Known rows, with every step that occurs
gebi > zuzen > rozi: [ 34   8  17   4  -2  13   1  -2   4  13   5   3  -3  12   9   9  -2  -5
   1  -6 -15   8   0   0 -12   2   0  -7 -10  -2  20  -3   6 -17  -6  18
  16 -19  23   3 -17]
gebi > zuzen: [ 10   6  11   6  -8   1   1  -9  -5   8   8   4   2   6  -3  19   5  -1
 -15  -3   7   5  -2   4  -7   2  -5   1  -5   3  18   2   4   2   7   2
   8  -1  18  -4 -22]
zuzen > gebi > rakesan > rozi > mozi: [ 53  -7  20  34  -7  21   6  -1   4  22 -20   4 -10 -15 -13   7   4  11
  10  34 -27 -16   9  -1  -1  13 -14   5  10   5  15   1  33  -9 -14  -7
   9  -2   2 -10 -26]
mozi > rozi > rakesan: [ 28  -7  13  -3  -2   6 -11   0   3  13  -5  -5 -17 -13  18  -9  -6  -1
  13  -1 -33  -5  -7   9 -16   0  -2 -12  -2  -2 -19 -20 -13 -22   0  -6
  -4 -10 -11  35   4]
zelaz > gebi > mozi: [ 19   3  14   5  -5  18  23  12   0   1   4   5   9  14  -6  12   7 -13
  -8  11 -12   5   0  -2 -15  -5  17  12  -4   8  14  -2   2  13 -12   2
  30  -2   0   4 -19]
zuzen > gebi > zelaz > tepid: [ 12   1  25  20 -43   4  25  11  -8   8   1  -9  10   0  -5  11  -1  13
  16  11 -12  10   0   4   3  38 -11  -2  -3  10  31  24   1  12 -27  -4
   9   8  13   1 -10]
rakesan > gebi > zelaz > tepid: [ 13   6  19  -9 -30 -14  27   5  -4  16  -3  -3  14   9 -13   8 -13  11
  20   9   6  -4   6  -1  -7  26  -6  -1  -2  19  22  15  -3  15 -27   3
  14   3  11   5 -13]
rakesan > gebi > zuzen > rozi: [ 41   6  26   4  -6  -2   9  -7   8  29   6   3  -2  21  -6   2  -8  -7
   9   6   0  -2   6  -1 -11   5  -3   4  -7   1  27  -4  19   3 -11   5
  35 -25  25   6 -35]
zuzen > zelaz > gebi > mozi: [ 23  16  -1  13   0  20  29  20   2   0   1   1   7  12  10  15  -3 -17
  -5   6 -26  10   4  -5 -12  -1  10  12   1   0  13  -9  15   4 -13  -3
  22 -18   7   7 -36]
rozi > rakesan > gebi > zuzen > zelaz: [ 39  11   0   7   0 -13  13  -5   8  31  10  -3   4   3  15  18  -9  -9
   0  13  -4  -2   4  10  -9  16 -17  11   7  -1  18 -20  13  -4   8 -19
  10 -29  23  13 -46]
mozi > rozi > rakesan > gebi > zuzen > zelaz: [ 54   9  14   5 -10  -3   8  -2   4  36   3  -3 -12   2  12   7 -13  -9
  10   5 -25  -4  -2   7 -18  11 -15  -2  -2  -2   3 -28  15 -13   2 -19
  17 -32  20  38 -52]
tepid > zelaz: [ -9   7  11  -8 -12  -1  10   1  -3 -10  -1   8  10  -1  21  -8   3  -4
   8  -7 -10   3  -7  -2   6  10   0 -12  -2   0  -1   0  -2   8  -8   1
  -8  -3   4  -7 -20]
zuzen > zelaz > gebi: [ 19   8  -3   1   6   6  16  17   1  -5   5  -8   0   0   4  12  -8  -7
   6   8 -25   9  -4  -3  -5   8  -5   9   3  -9   3 -15  12   1 -16 -10
  16 -14   3  -2 -21]
rakesan > rozi > mozi > gebi > zuzen: [ 64   7  33  18  12  21  -9  -2  -4  25  -7  16   9  -1 -15  36   6   2
  -6  11 -27 -10  14   6  -6   0  -1  -7   6  10  37  12  40  -7  -3  -7
  36   8  35 -17 -39]
gebi > mozi > rozi > rakesan: [ 29   1  14   6  -9  17   2   5   5  20  -5   6  -6   0  20  -6  -1 -12
  -1  -1 -35  -5  -2   5 -25  -9  11 -11  -5   8 -10 -13 -12 -20   0   3
   3 -13  -7  44  -9]
zelaz > gebi > rakesan > rozi: [ 45  -4  15   4  10   8  19  -3   7   4  -3   6 -14 -19   0  10 -13  12
   1  25 -22 -10  -3 -16 -11   7  -6   8  -2   1   4 -10  -2 -11 -19   3
   4  -5 -10  -2 -11]
rozi > mozi > gebi > zelaz: [ 43   0  28  17  -9   7  11  -4 -16   0 -19   8  29   8 -18  20  -6  -5
   1   5 -20  12   4  12   9   6   0 -16   3   9  30   8  32  15 -10  -2
  34   7  21  -6 -25]
rozi > mozi > gebi > zuzen > zelaz: [ 55  14  15  30   9  11   7   3  -4  18  -8   6  15  11  -8  40   2 -17
  -3   4 -21   7  14  16   6   2 -12  -6  12   0  43  -7  51   1   2 -15
  35  -9  39 -12 -49]
zuzen > gebi > mozi > rozi: [ 24  -4  31  35 -43  26  12  12  -8  17  -7   3  -9  16  -6 -13   7  -9
   1   6 -25   2  -2  -2 -12   2  13  -2  -7   1  12   6  22   9  -7  -3
  29  -7   2  32 -33]
gebi > zelaz > tepid: [  5   9  14  -5 -22   0  20   7  -6  -3  -1  -4  14  -3   0  14 -11  11
  12  -4 -10   5   2   2  -7  22  -4 -12  -5  16  16  16 -20  -4 -28   9
  -5  12   8   2   4]
mozi > rozi > rakesan > gebi: [ 37 -14  22  -7  -7  -9  -4  -3   8  30  -4  -4 -14  -2   3 -14 -11  -4
  23  11 -19 -14  -1   5 -18   3  -3   0   2   0 -13 -22   1  -1   0 -16
  17 -15  -9  39  -6]
rozi > rakesan > gebi: [ 24  -8   6  -6   5 -17   2  -6  10  26   1  -3   2  -4   3  -4  -6  -3
  12  17   2 -12   5   7  -7  10  -6  10   6   2   2 -13   0   5   7 -20
   8 -16  -1  16  -5]
zelaz > tepid: [  3   6   4  -6  -3  -1   0  13  10  12   3  -5  -3  -6   1  13   2   5
  19   1  -9  -8  11   4  -6  12  -9  -2   6  11  10   8 -14  -8 -21   6
  -9  14   0  -3  18]
rozi > rakesan > gebi > mozi: [ 24   0   5   6  -2  -5  17   0  13  32   0   4  12  10   5  -3  -3 -14
  -1  18   1 -11   9   6 -14   0   7  12   4  12  13  -6   2   6   7 -11
  17 -18   2  23 -20]
rakesan > gebi: [ 12  -3   9  -4  -9 -14   7  -4   3  17   1   0   3  13 -15  -7  -6  -2
   7  13  15  -8   5  -2  -2   3  -3  11   2   1   5  -2  17  21  -1  -8
  18  -8   2   2 -14]
tepid > zelaz > gebi > zuzen > rozi: [ 39  11  38  -9  -7  19  17   4   1  -1  11   8   5  12  23   9   0 -14
  11  -1 -34  15 -11   0 -11  17   3  -6 -10  -4  23 -10   4   3 -31  15
  30 -21  21  -9 -37]
tepid > zelaz > gebi > rakesan > rozi > mozi: [ 53   3  30  -6   7  18  14   4   3  -2 -18  15   3 -17   4  10   0   0
  18  26 -45 -11  -1  -3  -8  13  -6  -5   4   9   6 -13  13  -5 -36   4
  11  -2  -3 -23 -33]
zuzen > gebi > zelaz: [  9  -2  21  25 -39   4  23  -3 -14  -2   0  -4  12   7  -4  -3  -5   7
  -6   9  -5  17 -11   1   7  26  -1  -2  -8   1  18  17  14  19  -6 -10
  15  -1  12   8 -31]
tepid > zelaz > zuzen > rozi: [ 22  12  12 -11 -11  11  -5  29   1  -4  -8   4  -3   3  22  -8   8  -3
  19 -22 -34  -3  -4  -2  -2   6  -2 -30  -6  -1  -7 -21  -8 -18 -45  13
   1 -11   9 -12  -3]

Rows
[ 54   0  12  26   7   0  17  -9   4  18 -13  15  -9 -17   5   8 -22   9
   1  14 -12 -13   5 -17   8   4  -9  -7   3  -1  22   3  14  -8  -3  -1
   4   1   4   6 -20] -> mozi > gebi > rakesan > rozi
[ 37  -2  15   1  -4 -12   4 -17   6  34  11   1   3   3  -1  16  -3  -4
  -3  18   7  -7   2  11 -10  10 -12  13   2   7  19 -12   5   7  12 -15
  17 -15  16  11 -25] -> rozi > rakesan > gebi > zuzen
[ 74  -2  19  13  11  19 -16  31   3  19 -17   0   2   8 -17  21   8  -7
  21  -7 -43  -9  18  14   5  -7  -6 -24  11   2  17 -24  32 -16 -37   2
  42  -1  18 -15   7] -> zelaz > zuzen > rozi > mozi > gebi
[ 22   1  26   6 -29   4  14   5  -2  27  -7  10  -3  24 -15 -17  -1 -12
   7   7  -8 -11   5  -6 -23  -9  16  -2 -10   9   4  -4  18  12  -9  -2
  35 -14   3  34 -33] -> rakesan > gebi > mozi > rozi
[ 48  -2  -3  -5  11   7 -17  22  12  18  -1  -9 -16 -11  24   1   3   1
  12 -11 -35  -8   2   9  -9   0  -8 -19   0  -2 -11 -33 -22 -39 -28   4
  -3 -16  -1   6  25] -> zelaz > zuzen > rozi > rakesan
[ 16  20  -3  13  -5   4  10   2  -4   5   3  -1   2   5   9  21  -1  -5
 -10  -5  -3   9  -1   2  -4   7 -10   1   0  -2  19  -5  14 -11   3  -5
   1 -16  27  -1 -43] -> gebi > zuzen > zelaz
[ 19  -2  22   1 -13  -3  31  -5   0 -12  -5   9   4  -6  12   3  -8  -7
  12  16 -13   5 -14  -5   4  15 -11   1  -4  -3   6 -20  -5  16 -19   1
  -1  -7 -10  -9 -25] -> tepid > zelaz > gebi > rakesan
[ 35   2  23  24  -6   0   8 -10  -8  16   2  10   6  12  -7  29  -3  -4
 -14   0   2   6   3   3   8   1  -5  -2   2  -1  41   6  22  13  14 -11
  27   3  27  -4 -29] -> mozi > gebi > zuzen
[ 51   7  23   6   9  25  -8   0   4  17  -7   2   4  11  -6  20   8 -11
   9   1 -28   4  11  15 -12  -4  -1  -8  -2   7  23 -10  23 -19 -16  17
  28 -12  25 -12 -17] -> gebi > zuzen > rozi > mozi
[ 52   2   8  -5   8  24 -22  30   5  13 -17  -6  -5   2 -13  10  15  -2
  19  -7 -37  -9  13  14  -7  -7  -3 -21   5   5  -2 -27  12 -28 -43  12
  21  -5   9 -18  13] -> zelaz > zuzen > rozi > mozi
[  9   1  19  12 -39   6   3  26 -12  -3  -4   0  -1   0   3  -1  23   5
   4  -1 -17  -2 -11   3  16  21 -12 -10   1  -1   8 -10   7  11 -29 -13
   6   2   9 -15 -23] -> tepid > zelaz > zuzen > gebi
[ 38  -6  31 -12 -26 -10  13  -8  -8  20  -5  -1   3   1   6 -13 -22   4
  15   6 -22   0 -11   5 -18  13   1 -10 -10   8  -8 -13  -5   2  -8 -11
  20 -19   0  41 -23] -> mozi > rozi > rakesan > gebi > zelaz
[ 53   6  20 -10 -10  -4  23   6  16  34   1  -9   9  -1  18   1 -25   3
  37   9 -28  -3  10   8 -19  34 -10  -9   0  12  15  -2 -18 -14 -39   9
  11 -19  11  21   4] -> zuzen > rozi > rakesan > gebi > zelaz > tepid
[ 50   5   7  -4  -9   8   4  18   0   6  -6  -8  -1  -9  27   4 -10   6
   5 -15 -39   8  -7   9  -8  11  -4 -29 -10   5  -6 -25 -28 -36 -32  10
  -1 -19   7  15  11] -> gebi > zelaz > zuzen > rozi > rakesan
[ 50  -7  22  33 -38  23  -4  29  -4  28  -8  -6 -19  -3   2   1  18  -2
  -3   1 -43  -9  -3  10 -15   3  -1 -12  -3   7   2 -25  -2 -13 -18 -17
  18  -9  -3  32 -11] -> zelaz > zuzen > gebi > mozi > rozi > rakesan
[ 44   2  31  15 -10   5  13  10  -9  13 -15   2  28   2 -18  37  -7   1
  19   6 -26   5  17  17   3  20  -7 -17   8  20  41  17  20   7 -31   1
  28  18  22 -14  -5] -> rozi > mozi > gebi > zelaz > tepid
[ 21   7  39  -6 -31  23  23  15  -7  -5  -4  15   5  13  13  -7   7 -16
  10  -1 -42   7 -11  -5 -22   2  20 -11 -14   6  -2 -10   4  13 -28   7
  29  -8  -3  20 -41] -> tepid > zelaz > gebi > mozi > rozi
[ 48   1  17 -18  -6  -7   1  22  13  23  -3  -1  -2   1  25 -13  -1  -5
  27  -2 -32 -14  -1   6  -6  16  -9 -17   0   1  -9 -34 -10 -12 -37  -3
  10 -25   4   6  -8] -> tepid > zelaz > zuzen > rozi > rakesan > gebi
[ 67   2  32   1  11  30  -2   6   5  13   4   0   6  12 -14  30  10 -12
  12  12 -40   8  10  15 -18   2   1   5   1   4  27 -17  27  -5 -27   9
  49 -12  20 -19 -14] -> zelaz > gebi > zuzen > rozi > mozi
[ 34   4  23  -7  -4   7  28   1   2  -6  -7  15  -6 -18  21   2 -13   6
   9  17 -32  -7 -11 -18  -7  18  -6  -3  -4   1   3  -8  -6  -4 -29   8
  -2  -7  -7  -8 -30] -> tepid > zelaz > gebi > rakesan > rozi
[ 35   4   0  -5  -2  12 -12  26   5   7  -5  -6 -14   1   3  -1   4   3
  11 -16 -24  -4   3  -1  -4  -4  -3 -21  -4  -2  -9 -22  -8 -26 -35  10
   8 -10   4  -4  16] -> zelaz > zuzen > rozi
[ 37   2  19  21 -36  10  13  19  -7   6 -14   8 -16 -18  11  -2   7  18
   5  11 -27 -15  -9 -13   8  25 -19 -14  -1   1   6 -13   4  -9 -35  -7
 -10  -2   2 -12 -34] -> tepid > zelaz > zuzen > gebi > rakesan > rozi
[ 47  -5  12  -4  14  -4   1  -1  23  33   5  -5  -6   3  17 -15 -15  -8
  27  10 -16  -8   6   6 -10   7  -4   3   5  -3   3 -18   0 -11 -10  -3
  15 -29   2  22   0] -> zuzen > rozi > rakesan > gebi
[ 53  -9  17  33   6   0  12 -11  -1  16 -24   7   9  -3 -16  23 -10 -11
   8  20 -10  -4  13   9  16  -3 -18  -4  15   4  32 -14  33   8   0  -4
  20   4   4 -10 -13] -> rozi > mozi > gebi > rakesan
[ 36  -9   8  33   1 -10  23 -13   1  13 -12   7   0  -3  -2  12 -20  -6
  -1  13   4  -2   3  -5  19   0 -16  -5   5  -4  28 -11  14   9   7  -5
   9  -1   3   2 -12] -> mozi > gebi > rakesan
[ 29   1  18 -11 -18 -16  19   0   6  26   6  -7  15  -5   5  13 -16   9
  23  14 -10  -5   8  10 -11  32 -13   0   3  20  17   3 -22   3 -21  -6
   3  -3   6  17   0] -> rozi > rakesan > gebi > zelaz > tepid
[ 39  -6  20  17  11   7  -6   3  -2  11 -14   6  15   6 -21  21   3 -10
  10   9 -19  -2  14  13   9  -5  -2  -5  15   5  24  -1  37  11  -3 -11
  32   9  14 -13  -9] -> rozi > mozi > gebi
[ 18  26  -1   9  -7   5  14  15   5  18   6  -5  -2   0  13  35  -3   0
   7  -3 -12   0  11   8  -9  18 -17  -1   3   7  28   1   2 -17 -19   3
  -6  -4  27  -6 -26] -> gebi > zuzen > zelaz > tepid
[ 57   6  37 -10   5  16  10   1  11   7  15   4   4  -1  41  14   0 -13
  13   3 -48  13 -10  10 -15  22  -1  -6  -7  -3  16 -23 -12 -11 -24   5
  19 -27  16   3 -27] -> tepid > zelaz > gebi > zuzen > rozi > rakesan
[ 23   2  21  17 -17  -4  23  -5 -16  -4  -6   8  21   7  -4  13 -17   1
  -6  -6  -4  14  -5  -2  13  12   1 -14  -5   1  25  14  11  17  -2  -4
  22   2  18   8 -23] -> mozi > gebi > zelaz
[ 49  11  -3  11  12  10  27   8   9   3  -7   2 -13 -20  15  13 -23   7
   6  20 -31  -7  -2 -18  -8  10 -10   9   2  -5   3 -18   8 -20 -22  -1
   0 -18  -2   2 -33] -> zuzen > zelaz > gebi > rakesan > rozi
[  7   7  21  25 -48  17  18  32 -11   2  -6   7   9  13   5  -1  27  -6
  -7  -2 -18  -2  -5   1   3  11   3 -11  -3   7  16  -4  11  13 -28  -9
  15  -1  12  -7 -39] -> tepid > zelaz > zuzen > gebi > mozi
[ 42  16   4   4   0 -13  15   7  18  44  10 -10   1  -4  15  30  -9  -3
  17  15 -12 -11  15  13 -14  27 -26  10  13   9  27 -11   2 -10 -15 -15
   3 -17  26   8 -27] -> rozi > rakesan > gebi > zuzen > zelaz > tepid
[ 28  -4  12  -8 -14 -17  22 -13  -1  15  -2  -2  17   0   4  -3 -19   3
   3  13   0   2  -5   7  -6  21  -3   1  -4  10   8  -5  -7  10  -1 -11
  11 -15   7  22 -18] -> rozi > rakesan > gebi > zelaz
[ 20   3  19   3 -15 -12   8 -12  -3  24   7   5   4  17 -20  12   0  -1
  -6  13  21  -4   2   1  -5   6  -7  13  -5   5  23   0  19  20   6 -11
  26  -9  22  -4 -36] -> rakesan > gebi > zuzen
[ 27   5   1   8   4   3  11  -6   5  11 -10  12 -14 -19   7   0 -14  14
   1  12  -8 -14   1 -16  -5   4  -6  -1  -2   3  -2  -1  -6 -23  -9  10
 -15  -5  -5   2 -11] -> gebi > rakesan > rozi
[ 63   5  27   6  -1  17  -8  33  -1   9 -22   8  11   8   0  11  11 -12
  28 -12 -52  -4   9  12  10   3  -6 -34   8   1  14 -23  27  -8 -47   6
  32  -4  22 -23 -14] -> tepid > zelaz > zuzen > rozi > mozi > gebi
[ 42  -1  31 -14 -30  -8  15   5   1  30  -4  -6   1  -4   4   3 -19   9
  33   8 -28  -8   0   8 -22  25  -8 -10  -7  17   4  -5 -18  -5 -31  -5
  11  -5   0  37  -4] -> mozi > rozi > rakesan > gebi > zelaz > tepid
[ 13   4  16  11 -22  21   7   9  -5   9 -11   8  -7  14   0  -8   1  -9
  -2  -6 -21  -1   0  -3 -18 -14  18 -11 -12   8  -2  -3   3  -6  -7  10
  15  -6  -1  33 -21] -> gebi > mozi > rozi
[ 67  -3  25   0  16  19   5  -3  13  18  15  -4  -6   0  22  24  -4 -10
   7   8 -39   8  -4  12 -19  13  -1   5  -3  -5  16 -25 -10 -17 -13   6
  26 -21  12   7  -7] -> zelaz > gebi > zuzen > rozi > rakesan
[ 46  -4  10  31 -25   9   6  17  -3  19 -11  -2 -27 -19  -8   5   7  24
  -4  17 -19 -18  -1 -12   3  14 -20  -2   2   1   6 -11   6 -14 -26 -10
  -2   0   0  -6 -16] -> zelaz > zuzen > gebi > rakesan > rozi
[ 51   3  27  -1   5  19   9   2   6   9  12  -2  -4  13   3  18  -2  -7
   5   5 -24  12  -2   0 -17   6   3   5 -10  -4  25 -12   6  -3 -20  10
  35 -16  18  -2 -19] -> zelaz > gebi > zuzen > rozi
[ 19   9  33  -8 -16   6  16  -1 -11  -9  13   9  10   7  11  21   8  -7
  -2   3 -16  11 -14   3  -5  17  -2   4  -9   1  20  -6   4  20 -14  -2
  20  -3  18 -16 -42] -> tepid > zelaz > gebi > zuzen
[ -1   9   5 -11 -19  -1  -3  24 -11 -11  -4   4   2  -2  10   1  14  -1
   3 -16 -13  -5  -9   1   6   5  -6 -22  -2   4  -8 -17 -12  -3 -29   0
  -6   3   7 -16  -9] -> tepid > zelaz > zuzen
